Each row was made from one path, in order. Every step used is in the known rows, and no mark comes twice. Write each row's path.
Known rows:
n-m-b-z-e: [ 10  -9 -25 -29 -21  65 -15   5 -30  18 -10  15   4  -9  -6   7   0 -21
 -38  41 -12 -26  30 -29  22  47  13  26 -17  29  26   9  23 -24  51 -25
  38  14  13]
t-z-a-m: [-18 -17  51  14   1 -53 -11 -46  28   3  45 -52 -20 -18 -31  37  25  18
  34   7  32 -16  31 -23  -4 -30 -10  16  -5  46   0 -55  16 -40  -6  -8
   8 -29  11]
n-z: [ -9  32  -5  16  -5  -8   5  49   5  -9 -29  -4  16  42  33 -29 -10 -28
   2 -26 -33  11 -41   8  42  18   9  -1  12 -25  27 -11 -33  42 -14  13
 -25   0  41]
n-z-b-m-a: [ -4 -33   6  10   6 -26  58  -2 -18  29 -33  31  -7  34   5 -13  31  24
  -7 -34 -51  26  -4  61 -48   5   0  11  -6 -20  -6   6  43  17   0  21
  -8   7 -21]
n-m: [-11  31  34  -6  14 -29  31   4 -17 -14  36  14  -6  16   4  45 -13  21
 -24 -15  29 -33  -1  30   9   0 -49 -21   0  37  13  14   4 -55   5  -4
  33   4  -7]
a-m: [-31  -3  45   5   3 -32  16  -6  20  -4  33 -44 -16   8  17  51  25  17
  -2 -14  19   0   3  24   0  -4 -45  -4   8  13  19 -11  16 -42 -36 -15
   7   7   7]
z-b: [-23 -13   9  15  27 -25 -20  11   3  -2 -13 -30  -2 -38  30  39   9  41
  23 -15 -26   3 -23  27 -13  -4 -19 -13 -24 -44  -4 -18 -41   6  -6  -7
 -29  34 -30]
n-z-a-m: [  0   3  25  31  15 -46   6  -8  16  12  19 -47 -18  27 -30  14  19  -8
  20 -18  15 -24   0  -9  -2 -23  -1  20  18  27   6 -55  19 -48  -7  11
  -1 -12  48]
n-m-b-z: [ 38  28   9 -23 -31   2 -39   2  -7  16   6  43 -12  38  -6 -14  33 -20
 -19  44   0  -8  12 -20   8  45 -33 -11 -33  -1  59  35   3 -14   3 -21
   0 -13  43]
a-z-n-m: [ 28  39  -1  12  28 -10  36 -28 -17  -1  31 -17 -17   9 -29  18 -43   9
  -8 -24  29 -45   5  19 -15 -63   3  -3   7  42  -4  15  30 -49  22  14
  33 -30   6]
n-m-e-z-a: [ 39   7  -1  20  -2   9   2 -38  -5  21  11  21   5  13 -58   8 -12  -5
  16  16  -6 -23  23 -15 -56 -14  -3 -14  18  35 -77 -52   9 -40  31  28
  25 -19  13]
z-a: [-22 -10   6  32   6 -21 -16  -1   9 -16   9 -14 -11 -39  -6   8  13  40
  16  -7  24 -45   7   0 -28 -27  10   2 -11   4 -19 -78   3  -1  12   0
 -23  -2  11]
m-n-z: [  2  27 -22  19  -7  -8  21  84  14 -40 -41   6   6  60  37 -37 -34 -41
 -15 -24 -24  24 -27   9  27   3  24  21  29 -16  39  28  -4  58 -22  24
 -29 -29  62]
b-z-n: [ 28  30   8  37   4  47 -38 -29  -7   6  21 -26 -14 -26   1 -44  -8 -25
  31  25  24 -18 -14 -15 -30 -24  29  28 -17 -14   8 -18  -2  37   6  19
 -13 -42   9]
b-z: [ 11  21  -9  23 -27  22 -29  -8  -6   3  -1   0  -5  14  40 -35  25 -22
  16  23  -8  19 -15  10  12  40 -20  -4 -32 -29  33  -8 -17  48 -21  -3
 -17 -17  23]
t-z-e: [-47 -33  -4 -20 -16  48  -2  -7  -8  -9  -8 -33  23 -53  22  21 -21   9
  -6  23 -16  -6  23 -19  49  18  32  27 -10  32  -2 -28 -13  35  32 -23
  25   8 -40]
m-b: [-27 -13  13 -36 -24 -16 -36  54  24 -11 -26  33  -4 -13  20  22  34  37
 -38  18  -3 -15  15 -20   3  19 -20 -26 -17 -30  41  10  -5   7 -15 -43
 -45  18  27]
b-m: [-23  -6  29   7  -5  -6  26 -28 -15  12  25  33  26   2  11  -8  25  42
 -20   1  -1 -11  -4  56 -11  41 -42 -23   8 -25  10 -14  28  -1  -5 -10
  24   4 -22]
z-n: [ -9  13  24  27  22  25 -14  -1   4 -13  19 -32 -13 -49   6  -2 -23  16
  14   0  32 -35 -14  -2 -33 -51  22  12   0  -7  -6 -28   0  15   4  10
 -18 -17  -8]
e-z-b-m-a: [ 10 -45   8  -1   2 -27  37 -29 -22  26 -29  25  -1  18 -15  -4  41  33
  -4  -7 -53  31   7  67 -82   6 -11   1  -5 -31 -37   2  46  17  -3  -3
  -6   4 -37]
b-z-a: [ 19   4 -12  44  -9   4 -38 -26  -5   4  11  -7 -14 -20  -8 -35  30   1
  32  20  14 -29   7 -13 -25   0  12  14 -31  -3  -2 -69   1  20  14  10
 -20 -24  32]
a-m-e-z: [ 23  -3   7   4 -25  24  11 -29  17  24  -1   1  13  49 -17  18  -4 -33
   8  19 -37  47   7   3 -29  27 -36 -30  34   2 -58  -4   6 -20 -25  17
  18  -5   3]
a-z: [-12  -5 -61  11 -17 -15  33  11  16 -16 -34 -22  -1  10  41  -3  -2  17
  -4 -40 -27  15  -2  47  27 -15  -2 -30 -12 -30   9  -3  -1  44 -26  -2
 -30  -8  21]
e-z-b-m: [ 28 -17  17  -1  19 -19  -9 -59 -26  30   8   9  39  -2 -26  -7  29  25
   9  24 -50  11 -18  47 -44  43 -37 -20   9 -60 -36 -10  -1  -3  10 -13
  19  13 -36]
m-t-z-a: [-11 -29   1  -3  -5 -27 -43  -9  23 -24  25 -16 -12 -47 -12 -22  -5  -1
  26   2  40 -16   3 -46  27 -18  32  12 -12  25  -7 -42 -33  19  -1 -13
 -28 -14   9]
e-z-n: [ 36  19  10  11  17  24 -37 -28  -5  -6   8 -36  11 -29 -29 -21 -17 -19
  21  31  -2 -13 -21 -14 -54 -36  28   9  21 -28 -42 -27  -9  30  10   2
 -15 -33  -2]
a-z-e: [-28 -32 -79  -1 -14  46  41  13 -13  -6 -43 -40  13 -31  27  11 -28  13
 -27 -24 -35  -8  20  25  37  -3  40   9   0   9 -15 -23  18  25  30  -8
  12  22  -3]
z-t: [-16 -19  15 -27   5  19 -24  -8  30 -16  -2 -25  31 -32  51  -5 -18   6
  29 -12  12  13 -37   4  59  17  -2  -5  -6 -37  -3   3 -55  64 -19  -3
   4  23 -66]
n-z-e: [-23  -6 -37   1   0  53  18  42 -19  -3 -42 -24  26  -4  20 -10 -35 -27
 -21 -13 -41 -11 -16  -5  51  22  45  32  18  11   2 -28  -7  24  36   2
  16  28  11]
n-z-a: [  1  13  -9  38  10 -24 -10  21   5  -2 -16 -10   3   6 -12 -28  -3  -4
  22 -17  -5 -35 -17 -16   2 -20  34  16   3   0  -5 -73 -15  18  18  22
 -26 -12  51]
z-e-m-n: [-38  14 -58   5  -1  36  27  57 -19 -58 -26  10  17 -23  10  10  -2   2
 -35  23  18  28  47 -19 -25  -9  29  27  16  -4   5  37  39  15  -1   2
   2   2  -9]
n-m-t-z: [ -8   0  21 -43 -11 -30 -15  -2  12 -26  41   3  -9   2  10  -3 -25 -28
  -7  -1  37  13 -13 -25  74  14 -13  -8  -2  40  25  49 -43  -5 -23 -25
   5  -7 -11]

Write each row's path:
[-39   1 -38 -42 -15  26 -28  43 -13  -5 -39  37  22 -42 -19  29  53  27
 -45  52   4   1  51 -67  -7  20   9 -11 -13 -22  20  14  10 -22  15 -49
 -16  45   1]
z-e-m-b
[ -3 -18 -52  18  20 -35   5   4   8   2 -40 -42  -6 -14  28  24   2  37
  25 -38 -51  16 -10  39   4 -24  -1 -18 -26 -51  -5  -5 -26  21  -6   1
 -37  18  -9]
a-z-b
[ 15   2 -16   4 -28  44   0 -10  12  15 -24  25  24  33   4  -5 -11 -27
   4  17 -47  45  -3   7 -27  33 -21 -38  22 -18 -65  -7 -16  23 -17  17
   6   1  -2]
m-e-z
[ 20  12   6 -18  24   1  -3  16  -7 -19  52  -2 -32  -9 -10 -10 -51 -34
 -26 -26  70 -31 -33 -10  25 -28   3   4  30  38   4  46 -10 -56  -4  -7
  13  15   5]
z-n-m-t
[ 31 -17  -4 -29 -14  57 -31 -34  31  16 -18   1  45   7  16 -23 -29 -36
  40  15 -30  50 -32 -13  33  38   0 -18  18 -37 -62  13 -56  65 -13  21
  22  15 -64]
m-e-z-t
[-29  21 -14 -37 -17 -14 -39  41   4 -10 -29  49  12 -19 -12  25  74  33
 -30  48  12  12  42 -58 -20  17 -21 -36 -21 -47  35  25   0 -10 -19 -46
 -45  27  12]
e-m-b
[-19 -13  37  26  13 -47   0 -23  17   2  40 -51 -27 -13 -24  42  27  25
  16 -12  35 -35  19   2 -25 -32 -19  11   3  31  -4 -58  29 -59  -9  -2
   3  -5  20]
z-a-m
[ -4   0  38  -6   5 -18  50 -16  -8  -3  17   9 -38   7 -18  21  -8  16
  -3 -21  22 -12  26  16 -48 -67  20  21 -17  63  -6  22  47 -11   7  17
  11 -34 -27]
t-z-n-m-a
[-39  -2 -26 -55 -22  16 -41  24  -6  -7 -32  33  28 -40 -26  26  52  18
 -31  68   2  14  64 -86   9  23  14  -8 -22 -11  27  20  -1  -3  18 -53
 -16  26  -7]
t-z-e-m-b
[-15  -9 -14 -20  17 -32 -48   0   3 -11  -2 -21   2 -46   1   8  18  -2
  39  15   2  47  -9 -40  31   5   3  -6 -22 -31   0  30 -72  13 -19 -22
 -35  27 -42]
e-m-t-z-b
[ 23   8  -8 -13 -42  13 -58  16   9  12 -20  33  -9  17  21 -27  47 -19
  -8  44 -10   8   6 -25   4  48 -18  -9 -38 -36  55  13 -10  33 -13 -25
 -37 -10  43]
m-b-z
[ -8 -39  21 -20  19 -49 -39 -10  25  -3  16 -48 -17 -28   9  27   0  -4
  36  -4   2  31 -20 -19  39   3  -9   6 -12  -5  10  23 -55 -12 -24 -22
 -22  20 -27]
a-m-t-z-b
[  0 -38  -8 -19  16 -14  -7   6  -6   5  20  15  -4 -19   9 -26  -3  -2
 -18 -22  12  10 -41  30  25  37 -18 -13  19 -31   4  32 -18 -19 -18 -20
  -4  51 -18]
z-b-m-t
[  3   4   1 -33   7 -18   7  35  -4 -25  38  15 -24  11  14   0 -32 -27
 -41 -34  51  -9 -34   9  50  10 -24 -17  25  31  18  52 -22 -52 -22 -21
   8  32   7]
n-m-t
[ 12   3   1  24  29 -39   4  45  11 -12 -30 -39 -11  39  10  17 -14 -20
  21 -25 -40  22 -25  12   3 -11  14  29  16 -24  21  24 -14  -2 -11  22
 -23  -1  29]
a-m-n-z-b
[ 22  -9 -15  28 -10  19 -14 -25   8  13  -8  12   8  -4 -35 -11   0  -5
  23  18 -18  -6  18 -17 -55 -10  14 -12  12   7 -79 -70   1  -1  15  24
  -1 -12  14]
m-e-z-a
[-51  20 -50  -3   4  48  10   6 -39 -14 -18  -4  32 -52  -8  23  34  15
 -15  29  11  15  40 -33  -4  11  13  -2  -3  -9 -16  -7   5 -13  15 -20
  16  43 -42]
z-e-m
[ 11  45  44   7  33  -4  17 -19 -21  -6  51  -7 -15  -8 -27  31 -36  13
  -8  -8  48 -55  -1   5 -23 -49 -10   2   8  48  -1   8  18 -62  25  14
  41 -18 -12]
z-n-m
[ 33 -22  13 -29 -10  41 -20 -48  31  23   0 -16  38  18   2  -7 -22 -43
  40  14 -23  52 -19 -17  31  32  -9 -12  29 -18 -55  17 -37  31 -19  20
  35  12 -57]
a-m-e-z-t
[-19 -13  22  15  -5 -31 -30 -29  19 -14  18 -19  -2 -47 -12   0  12  29
  36  17  21 -25  20 -30   0 -25  19   9 -30  19  -7 -73 -21  29  11  -7
 -19 -31  -1]
t-z-a
[ -6   9  32 -46  -8 -33 -13  37   4  -3   5  52  -7  13  -9  48  20  34
 -50  14  15 -36  22 -13   5  15 -40 -29 -11  14  48  33  12 -56   7 -37
  -1  12  28]
n-m-b
[  9  13 -24  42   8 -23   2  49  12 -33 -22  -3  -8  20  -7 -35 -21 -12
   8 -17   1 -24  -5 -12 -13 -30  49  36  14   5   1 -42  10  27  12  32
 -27 -35  68]
m-n-z-a
[  0   6  -8  21  30 -26 -15  35   2   7 -40 -27   6  11  24   5  -5  -2
  28 -22 -53  12 -46  10  17   7   6  -1  -5 -48   9 -13 -54  20   2  12
 -34  27   8]
n-z-b
[  8   4   2 -18   9  17 -22  13  27  -3 -25 -20  40  15  42 -42 -33 -37
  35 -18 -20  24 -63 -12  86  26  21   9  11 -42  14  10 -69  82 -11  14
  -3  18 -29]
n-z-t
[ 13  23  -9  29  -1  55  63 -14   0  31  12  33 -21  33 -12  27 -62   0
  -5 -31  14  -8  31   7 -15 -41  -7 -22  16  66 -37  22  38 -60  13  61
  53 -18  -2]
a-z-n-m-e
[-29 -39  18   1 -16 -13  67  -4 -10  13 -14  44 -11  17  17  -4  37  44
 -28 -29 -15  15  16  72 -55   4 -14  -1  -9  -3  -3   1  67  19 -15   3
  -3   2 -28]
b-m-a
[  0  -8  12  48 -26  39  23 -29  24  44  20   9 -30  33 -11  19   5 -11
  22  -6  15  11  39 -10 -25   3 -23   0   3  57 -26 -33  36 -54  -9  47
  29 -10  20]
b-z-a-m-e
[ -7 -22  30  12  20 -21  11 -36 -19  27  16  13  21 -14   0  11  25  52
   2  -2 -26  -7 -11  56 -25  31 -39 -15  -3 -43  -3 -13   7 -16  10  -9
  21  25 -39]
z-b-m
[-22  -1 -90   7 -19 -23  68  14  -4 -12 -63   4 -12  21  17  -8  44  21
  -7 -39 -29  56  39  32 -31 -42  19 -23 -26 -23  -8  22  46  39 -36   7
 -44  -9   3]
e-m-a-z
[ 45  54  33  18  18  16  -3 -41 -29  12  54  -4 -19   9 -32  -2 -25 -20
   3  17  41 -45  -5  -4 -22 -27  -8  14  -6  42  11  12  18 -46  27  16
  44 -36   5]
b-z-n-m
[ 25   3  13 -15 -38  -5 -51  -2  15  20   2  10 -22  31   2  -7  57 -23
  -6  45   0  11  18 -28   4  44 -31   0 -29 -15  60  18  13  -9 -22 -26
 -20 -15  52]
a-m-b-z
[ 15  24 -10  25  -8  -5  37  50   0 -23 -25  32  21  71  19 -50 -26 -32
 -24 -17 -28  22 -22  30  15  22  12  20  40 -19  35  31  25  42  -9  27
   0 -29  52]
b-m-n-z
[-23  -6  22  -8  -2 -30  69  17 -14  -8  -3  29 -35  31  13  34  12  29
 -29 -41   6  -3  16  54 -42 -29 -19  -1 -11  43   1  23  46 -23 -10   7
   6   2 -14]
n-m-a
[ 25  -2  -3 -16   5  16   2  15  20 -14 -18   7  46  36  27 -63 -44 -40
  17 -15 -14  29 -45   5  64  29  26  29  31 -35  18  44 -22  81  -9  25
  19 -10 -18]
b-m-n-z-t
[-15 -25  21  20 -16  38  33 -42   7  53   3  53  15  10   7  18 -10  33
  15   1 -32  35  26  20  -8  38 -34 -28  -1  11 -35   6   8 -13   4  38
  43  15 -47]
t-z-b-m-e
[ 24  10  21  12   4   5  46 -16 -24   9  12  15 -46  28 -17  -3   4  -5
  -5 -18  18 -13  15  27 -65 -48  14  26 -17  49  -2  24  60 -18   9  26
  12 -35  -5]
b-z-n-m-a
[-18 -38 -74 -11  -9  30  85  11 -30   1 -44 -18  -8   1   8  26 -28  15
 -41 -46 -35  -7  39  43   5 -28  42  22  -1  50 -20   3  59  -5  37   3
  32  14 -11]
n-m-a-z-e
[-12 -26  20 -34 -25 -17 -18 -23  11  -9  33  15   9 -13  12 -38  -4 -14
  -4  11  21  29 -12  -9  64  41 -12  -6   1   5  22  29 -27  32 -27 -27
  -1  -4 -18]
b-m-t-z
[-16  10 -79 -26   4  38  -5  56 -23 -22 -20   1  14 -15  -1 -38  -5 -59
 -30  -3  21  34 -18 -53  57  25  37   7  34  -8  -1  41 -27  -7 -10 -18
 -10  56   3]
n-z-e-m-t
[  3  -5  20  -5   6  16 -42 -12  17 -19  33 -34 -18 -55  -4 -32 -39 -25
  23  12  46  -5 -21 -45  20 -41  46  21   3  14   3   9 -33  34  -9  -3
 -20 -28 -12]
m-t-z-n
[ 11  39  56  -2  20 -12   3 -44 -10  -6  61 -11  -8 -12 -33  28 -39   7
  10   9  46 -43   7 -17  -3 -43  -5   6  -5  59   5  12   5 -40  25   7
  43 -41 -22]
t-z-n-m
[ 43  21  -1 -11  13  16 -17   4 -15  -9  52   1 -37   4 -15 -36 -41 -58
 -18  -8  63 -18 -35 -20  25  -9   7  13  19  38  14  53 -10 -43  -3  -2
  13   2  16]
b-z-n-m-t
[ 12   1  13  17  24 -22  12 -20 -22  35  -6  15  28  22  -9 -19  14  18
   9 -10 -47   4 -30  44  -3  38 -22  -7   9 -47   6  -6  -4  -3  15   8
  15  18 -12]
n-z-b-m
[ 44  21  32 -46   8 -15 -39   3  -4   7  11  32  -4   8 -58  22  -1   1
 -34  42  13 -42  19 -41 -35 -15  -7 -13   6   6   7  28  15 -52  25 -29
   4 -15  25]
e-z-n-m-b
